Every row comes from one small tree of marks. Brackets hold a mark, then the marks that hang from it, in alphabetical order. Every link used is in the known rows. Which tree was each row made from?
Known rows:
(nupi bezufot (sozoz (fupitiz (nila rakab) sabem))): [ 32 -22  36  -4   1  36  -6  27  76 -22  14  11   2  11 -16  58  14 -42
 -11 -12 -30  14  15 -20   8  13  29   3   1]
(rakab (nila (fupitiz sabem (sozoz nupi pirubov)))): [ -8   5  14 -25  15  28  37  -2  30 -29 -16  44 -24  31   1  36 -15   2
 -21  21   4  29  14   7  -2  11  20  -7  15]
(bezufot (nupi (sozoz (fupitiz nila sabem) pirubov))): [ 14   0  28  -9  -9  -6   6  22  33  -9 -21  17   3   4 -36  -3  19 -47
   3  18 -22  28  32 -13   8  13  30  -3   1]
(safo velu): [  2  21  23  -7   6 -17  -2 -11  -5  17   4 -15  15 -10  18  12  -4 -11
 -22 -19 -10  -8 -15  41 -17   9  17  -1   8]
(bezufot (nupi (sozoz (fupitiz nila (sabem puvif)) pirubov))): [ 12   3  35 -12  -2  -7   9  21  35 -14 -22  15   7   7 -39  -6  25 -39
   5  17 -13  22  28 -10   9   8  24   1   9]
(nupi (sozoz fupitiz)): [ 11 -18  15  -9  22  17   8  18  54  16  -2  22   6   6  -8  25  25 -35
  -8  13 -16   9  16 -22  -8   9  19  -4 -15]
(fupitiz (sabem puvif) (sozoz (nupi bezufot) pirubov)): [ 22  -4  34 -11   1  24   6  15  50 -33 -13  17   0  11 -46  50  24 -21
  -9  12   8  32  11  11  16   9  37   3  35]
(bezufot nupi): [  6   0  24  -6 -20 -10   2   8  -9   3 -13   9   9 -18 -16 -25  -2 -21
  10   9  -5  11   9  -1  15  -5  10   5   7]
(rakab (nila (fupitiz sabem sozoz))): [-10   5  14 -30   6  30  35  -2  31 -38  -6  47 -20  19  20  43 -13  15
 -19  16   4  15   7  -2  -7   4  15  -3  10]
(sabem fupitiz puvif): [-15   6  41 -21  28   8  36  -6   5  -4  -7 -11   2 -10  -5  -2  25  34
  12  -1  23 -28   3  24  -2  -2 -15   6  32]
(nupi (sozoz (fupitiz nila sabem) pirubov)): [ 10   1   5  -5  19   5   7  19  60 -16 -10  12  -8  29 -29  35  27 -37
 -11  11 -21  23  30 -18 -10  27  28 -12  -9]
(velu (safo gizef pirubov)): [-22  -1  -6  -2  12  27 -22   7 -14  -2 -28  -4   6 -19  43 -27  21   2
   5  -7  19  31  -5  37 -17  20   6  -2  13]
(rakab nila): [ -9   0  -2 -15  22   8  16 -13   4 -19  -6  20 -14  30  17   2 -15  13
 -21   7  -7   1  -8  20   9  -2  -5   1  28]
(sozoz nupi): [ 16 -16  13  -1  19   8  10   3   6  23 -10  -3  -5  18 -20 -12 -21 -21
  -5   4  14  21   5  19  15   5   8  -2  15]
(sozoz (fupitiz nila (sabem puvif)) nupi pirubov): [  0   3  22 -13  31 -20  13   9  48 -23 -37 -17  -9  54 -56  12   5 -17
 -19  -4   7  53  38  24   5  21  23 -11  35]
(rakab (nila (fupitiz (sabem puvif)))): [-19  12  19 -28  15  26  32  -6  25 -38 -15  36 -17  30  20  23 -15  25
 -21   8  12   4   1   5  -1  -1   3   0  17]
(bezufot (nupi sozoz)): [ 20  -6  29  -4 -10   8   8  16  14  11  -9  23   8 -13 -20 -17  11 -42
  12  22 -12   7  14 -13  14   3  20   4  -4]
(gizef (safo pirubov velu)): [ -5  39  34 -10  24  15  -5 -13 -21  37 -12 -59  21  -7  21 -25  -8 -21
  -9  -7  -3 -12  -6  73 -14  10  -3  -8  15]
(velu (safo pirubov)): [-24  -1   1 -11  12  24 -22   2 -13  -7 -30   1  -5  -8  27 -20   6  -8
   4   0   7  25  -1  29 -14  22 -10  -6   9]
(nila (fupitiz sabem (sozoz (nupi bezufot))) rakab): [ 26 -15  66 -11 -12  62  33  14  46 -34  11  46  -8 -19 -22  80 -16  -3
   0   2   5  22  13 -27 -12   1  26  -5 -24]
(sabem (fupitiz nila (sozoz nupi)) puvif): [ 12   1  38 -34  29  11  60   1  18 -18   5 -17 -10   6 -22  15  19  30
  23  10  36 -16  19  34  -1   7  -9   2  53]
(velu safo): [-19 -21  12 -19   5  19 -20   8 -11 -13 -24  22  -1  -9  26 -13   1  -6
  14  -8  15  16  -9  -2  -6  10  -2  -9  15]
(bezufot (nupi (sozoz (fupitiz (nila rakab) sabem) pirubov))): [ 20  -4  40  -6  -5   1   8  18  33 -15 -17  23   4  -1 -41   5  15 -42
   5  14 -27  24  29 -16   7  10  26  -4  -3]
(fupitiz (nila rakab) (sabem puvif) (sozoz nupi)): [ 47 -10  44 -26   5  34  39   8  50 -74  14  24 -12  18 -27  64  -6  26
   9   0  26   1  13  11   6  -2   7  -6  35]
(nila (fupitiz sabem sozoz) rakab): [ 16  -5  56 -13 -17  53  34  11  40 -44  10  55  -8 -26 -10  83  -6  15
   5   7   2   8  13 -35 -25  -2  18  -8 -36]
(safo gizef): [  1   1 -10  12  -2   5  -2   8  -1   5   4  -8  12 -19  21 -12  22  14
   0 -10  15  10  -3  13  -2  -3  23   6   7]

Write each row's tree:
[ 23  -8  72 -18   2  57  44   9  45 -37   4  50  -6 -12 -23  69  -9  14
   5   8  21  11  12 -22 -16  -6  14  -5 -15] | (nila (fupitiz (sabem puvif) (sozoz nupi)) rakab)
[  5   0  29  -7  20 -10  -1  15  56 -21 -28 -29  -6  51 -61  19   4 -34
 -23 -15  -3  60  35  26  18  22  31  -1  47] | (sozoz (fupitiz nila (sabem puvif)) (nupi bezufot) pirubov)
[ 19  -1  67 -11   4  49  40   9  43 -37  -3  43 -10  -5 -41  66  -3   5
   3  12  14  21  19 -18 -17   2  17  -6 -13] | (nila (fupitiz (sabem puvif) (sozoz nupi pirubov)) rakab)
[ -4  50  -1  17  16  -4  -5 -11  -9  29  -1 -51  23 -24  43  -7  25   0
 -34 -16  -3  14  -7  95 -32  24  29   7   5] | (safo gizef pirubov velu)
[ 10  -6  29  -5  -2  -6   4  19  25  13 -22  16   9  -4 -38 -13  24 -55
   3  23 -25  27  26 -14   7   9  27   0  -3] | (bezufot (nupi (sozoz fupitiz pirubov)))
[ 31  13  27 -13  -4  14  25   4  42 -91   9  18 -15  18 -39  67  18  26
   9   5   6   2  19   3  -7   7   8  -7  27] | (fupitiz (nila rakab) (sabem puvif) (sozoz pirubov))
[  8   9  44 -22  28  10  56  -6  14 -38   9 -12 -11  -1 -36  28  31  36
  25   9  17 -19  20  26 -11   8 -16  -1  43] | (sabem (fupitiz (nila rakab) (sozoz pirubov)) puvif)
[  4   6  26 -12 -17  32  22  19  40 -14 -10  25 -12   1 -26  54   1 -23
  -2  17  10  44  26 -17 -12  19  41  -5 -11] | (nila (fupitiz sabem (sozoz (nupi bezufot) pirubov)))
[ -4   6   8   1  16 -26   5   0  25 -22 -11 -19  -7  29 -46  18  13  -9
  -9  -5 -25  34  34   3 -14  16   4 -12   8] | (sozoz (fupitiz (nila rakab)) pirubov)
[ 50 -17  19 -13   6  21  38   3  20 -32  27   5 -18  13 -32  40 -16   1
  16   9   8  11  19  11  -1   7   0 -10  22] | (fupitiz (nila rakab) (sozoz nupi))
[ 20  -9   0  -1   9   4  17   7  16  10  -5   7  -7   8 -45  22  13 -35
   0  28  -2  39  20  12   2  15  25  -4  15] | (fupitiz (sozoz nupi pirubov))
[  9  -4  34  -7  -7  -3   2  22  33   1 -25  24  10  -5 -36  -1  22 -50
   0  20 -25  29  27 -16   8  10  34  -1  -5] | (bezufot (nupi (sozoz (fupitiz sabem) pirubov)))
[ -5   1  10 -20  15  25  33  -2  24 -11  -7  27 -22  31  -7  24 -12 -12
 -19  20  -2  31  12  11   3  10  15   0  25] | (rakab (nila (fupitiz (sozoz (nupi bezufot) pirubov))))
[ -6  15  31 -25  26   0  47  -7   4 -24   2 -26  -9   9  -7  -3  16  45
  19  -5  31 -32  12  29  -3   4 -22   4  44] | (sabem (fupitiz nila) puvif)
[ 23 -15  53 -11   1  48  44   7  27  -8  14  37  -9 -17 -27  54 -16  -2
  11  13  10  19  16 -21 -19   0   9  -6 -22] | (nila (fupitiz (sozoz nupi)) rakab)
[ 17 -24  23 -14  14  -2   5  16  42   8  -4 -30  -1  33 -28  10 -17 -32
 -14 -18   2  45  25  21  16  10  17   0  34] | (sozoz (fupitiz nila) (nupi bezufot))
[ -9   9  36 -21  26   8  43  -2  15  -9  -7  -4   0 -13 -29  19  44  18
  16  17  16 -13  14  22  -8   7  -2   4  34] | (sabem (fupitiz (sozoz pirubov)) puvif)
[ 41 -12  -1 -15  -7  12  23  12  23 -20  23 -16 -15  22 -26  29  -9 -19
  13   7  12  22  20  18  11  14  13  -2  38] | (fupitiz nila (sozoz (nupi bezufot)))
[  7  -7  12   1  20 -19   0  11  36   9 -20 -44  -9  49 -65   2  -3 -50
 -18  -8 -14  69  39  28  13  27  25  -3  38] | (sozoz (fupitiz nila) (nupi bezufot) pirubov)
[ 16   0  23   2  -7  -1   5  16  10  10 -16  19   5  -4 -38 -21  17 -52
  10  27 -20  19  19 -10  12  10  21   1  -1] | (bezufot (nupi (sozoz pirubov)))
[  7  -3  20  -3  12 -10  -7  16  52 -15 -25 -25 -10  47 -56  26  -5 -42
 -25 -13 -14  67  38  21  14  28  38  -7  31] | (sozoz (fupitiz nila sabem) (nupi bezufot) pirubov)
[  9  -3  39  -9  34  -9  15   6  50 -30 -29 -10  -9  48 -63  22   0 -12
 -19  -7   1  48  36  21   5  16  18 -12  32] | (sozoz (fupitiz (nila rakab) (sabem puvif)) nupi pirubov)
[  7   2  56  -5 -10  45  25   5  28 -40   3  42 -10 -14  -4  58 -21  20
  -1  -6   3   1   7 -30 -20  -2   8  -9 -37] | (nila (fupitiz sabem) rakab)
[ 22  11  36 -14  -1  16  16  -2  29 -86   9   8 -12  20  -7  36 -10  46
   5 -20  18 -23   2   4   3  -5 -12  -4  21] | (fupitiz (nila rakab) (sabem puvif))
